Each row comes from the steps of one path. Every step used is in the known rows, and no mark comes twice. Write the path behind each row, first mark first.
Known rows
kevum datik gefu gove rezod gepita: [ 44  24   6 -18  28 -42   4  43  25  -8  11 -14  17  36 -27  -4  36  13
  11   0   0  65  22 -16  11]
gove rezod datik gefu: [ 29  50  41   0  -3  26  -9   9  64   2  43   8   8  -5   1  10  53  -2
 -16 -31  -1  23  86   0  47]
kevum gove datik rezod gefu: [  9  21  19   1  21  10 -13 -26  -1 -12   8  -7  -8   2   6  15 -61   6
 -12  47   6 -29  15   3  11]
kevum gove datik gefu: [ 16  23   1 -23  23 -14   2   3  -6  -2   1 -11  -8   7  -2   5 -61   7
  -4  53   5 -47   5   4  19]
rezod gepita: [ 13 -52  31  29   1  -2  11 -34 -36 -10  -8   5   6  -7  -6 -29  56 -10
   1  -7  -4  -1  -5  -6 -27]
rezod gove datik gepita gefu: [ -6  13   3  -9 -15   8   1 -37  17  20 -28  -8   0 -34   6   5 -35  17
   2  68  -2 -19   5 -10 -31]
gepita gefu: [-18  -7 -49 -15 -14 -15  -1 -32   9  17  -4 -22  -1 -22  13   7   7 -11
 -11 -38  -6   4 -61  14 -37]
gefu gove rezod kevum datik gepita: [-19  -4  -3   9   1  13  -9  60   2  -9  19  14   3   7  14  18  34  16
   5  42   4  41  55  -7  15]
gefu gove: [-42 -32 -24  -5   7   4   1  39 -13  -7   8   0  -7  26  -7   3 -12  14
   4  44   9  -2 -12  -6 -34]
gefu gove datik rezod: [-33  12 -14  -8   4  -8  -9  35  39  -8  17  -3 -13  28   3   1 -41  11
   1  41  17 -22   3  -7 -17]
gepita kevum gove datik gefu: [-11   5 -21   6  17   4   4  23 -28  10 -12   3  -4 -54 -24 -21 -20 -25
  -3  -9  -1 -32 -31  21  27]
gepita datik kevum gove rezod: [ 12   4 -20  24 -16  -9  -3  11   6  -7 -34  15 -14  26  14   2  -4  -1
 -10 -17  -2  31  14  40  31]
gepita kevum datik: [ 11   2 -29  31  20  -1   4  25 -16   2 -24  18  15 -53 -35 -28  45 -21
  -9 -64  -7  41 -33  14  17]
datik kevum gove rezod: [ 16   1 -13   7 -11  31 -11 -15 -56  -1   7  28  -6  18  32   5  31 -17
   7  11  -7  16  10   0  42]
kevum datik gepita gove rezod gefu: [ 51  11  16  -2  -5  -6   0  -7   9  -1  -1  10  21  -1  -8   7  47  26
   7 -34 -11  59   5 -13  12]
kevum gove datik gepita: [ 18   8   0  -7   6   3   0  -6 -20   0  -8   9  -6 -15   8  -3 -39  23
   0  76   2 -48   1   3  13]
gepita gove datik rezod gefu: [-21  11  18   8 -14  -5 -10 -43  23  -6   9  -9  -7  18  16   7 -54 -10
  -9 -65   4 -31  -4   2  -7]
kevum datik: [ 47  19  -7  13  24 -24   3   8   8 -15 -15  10  20   8 -19  -7  31  13
 -10 -26  -3  57   1  -4   7]
datik gepita gefu gove: [ -6 -30 -44 -43 -35   6   6   0  -6  31   2  -5  -3 -26   8   7  40  18
  25  37  -8   0 -90 -12 -45]
rezod datik gefu: [ 34  47  19 -27  15  36  14   6  58  10  34  -7  13  11 -20  -5  33   8
   3 -17   4   9   1 -23   6]
datik kevum gove rezod gefu: [ 17  -2   2  -1 -10  46  -8 -25 -46  -3  15  19  -2  17  28  18  31 -13
   9  -8  -8  20  12  -3  43]
gepita gove: [-32 -30  -8  16 -13  -8  -3 -28 -39  -5  -6   4  -6  15  11  -4 -25 -10
  -9 -45  -3 -14 -19   7 -28]
gove datik rezod gepita: [ 22  26  29  15  -1 -14  -6 -29  50  -9   6   5  -5  -3   8 -15  -1 -15
  -6 -18   8 -31   6  -3   8]
rezod kevum gove datik gefu: [  6  15   4   5  24  26   5  14 -28  -7  -4   3   2 -15  22  28 -10 -15
   2  18   1 -13   8  -2  36]

Write each row's path
[ -2  -2 -21 -26   0 -39  11  48  49   2 -23 -19 -12  39 -26  16 -26   7
   2 -13   5  19 -31  27 -11] -> gepita datik gefu gove
[-16  14  -1 -15 -12 -29   4 -13  18   4   3 -13  -6  22   8  -3 -52  -9
   0 -61   2 -50 -16   5   1] -> gepita gove datik gefu
[  0   6 -15  21  23  12  -6  23  -3  -2  -4   5  11 -37 -37 -11  32 -20
  -1 -50  -3  59 -35   2   3] -> gepita kevum datik rezod gefu gove
[ -3 -34  24  34 -18 -13  10 -41 -26  -9  -6   2   1  15  19 -44  13 -12
   8 -38  -1 -29   6  -4 -11] -> rezod gepita gove datik kevum
[ -5 -57  12  48  12   6   8 -15 -73  -5 -16   5   2 -43 -17 -47  41 -23
   0  10  -5  -3  -7   8 -15] -> rezod gepita kevum gove
[-28 -17  33  18 -20  11 -14 -36  -6  -8  19  -4   0   8  16  22 -11  -8
 -17 -81  -6   1  47  12   7] -> gepita gove rezod gefu
[ -1 -30  32  17  -8 -28  12 -34 -14  -4  -2 -13   2  15   4 -36   2 -11
   6 -33   0 -33   5  -4 -19] -> rezod gepita gove datik gefu
[ 16 -34 -17 -11 -27  32  11   5 -38  26 -14  31   3 -71 -18  -9  82 -11
  22 -12 -15  -5 -90  -4  -4] -> datik gepita kevum
[-27   2  -2  14 -16 -21   0 -22   8  -4  -6  -1  -6  12  18 -13 -57  -3
 -12 -56   4 -50   3  12  -3] -> gepita gove datik
[ -7  -7 -14 -64  12 -11  12  42   5  10  22 -21  -4  38 -25  23   2  -5
  24  13   3  -2 -56 -18 -20] -> datik gefu gove
[-36 -29   8  26  -5 -14  -8  44  12 -15   9  -1  -9  24   3  -8   7  15
  -8  36   8  18  71  13  -9] -> gefu gove rezod gepita datik
[  3  -7  35  10  15  26 -17 -21 -32 -14  17  -2  -2  -7   6  30 -17   8
 -21  32  -3   5  67  12  24] -> kevum gove rezod gefu
[ -5  20   8   7  -6  21   0 -34   4   6 -26   6   0  -5  11   2 -33   1
   0  43   1 -11  26 -11  -5] -> rezod gove datik kevum
[ -9   6   0 -49   9  -1   3  52  13   7  31 -16  -2  26  -9  36  22 -14
  18   3   1  14  -4 -14  13] -> datik gefu gove rezod kevum
[ -2  25  19 -18   9   0   4 -22  21  10 -19 -15   1  -7 -11  13 -50   4
   0  49   3 -20  22 -11 -16] -> rezod gove datik gefu
[ 50   6  -9   0  -2 -21   5   1  -8   0 -15  15  17   3  -9 -10  40  24
  12  -9 -10  51 -26 -14  -3] -> kevum datik gepita gove
[-12  17  18  11   4   8  -2 -31  12   2 -29  -3   0 -17  -1   4 -51  10
 -12  54   4 -20  43  -4 -19] -> rezod gove datik
[-22  -4 -17 -22 -11   0   7  45  30   5   8   3  -7  10   1  -5 -21  30
  15  53  12 -39 -10 -10 -12] -> gefu gove datik gepita
[-52  -5 -50  -6 -13  -8 -12  14  18  11  14 -25  -5  -9  29  18   1  -2
  -9   0   1  20  -2  12 -21] -> gepita gefu gove rezod kevum
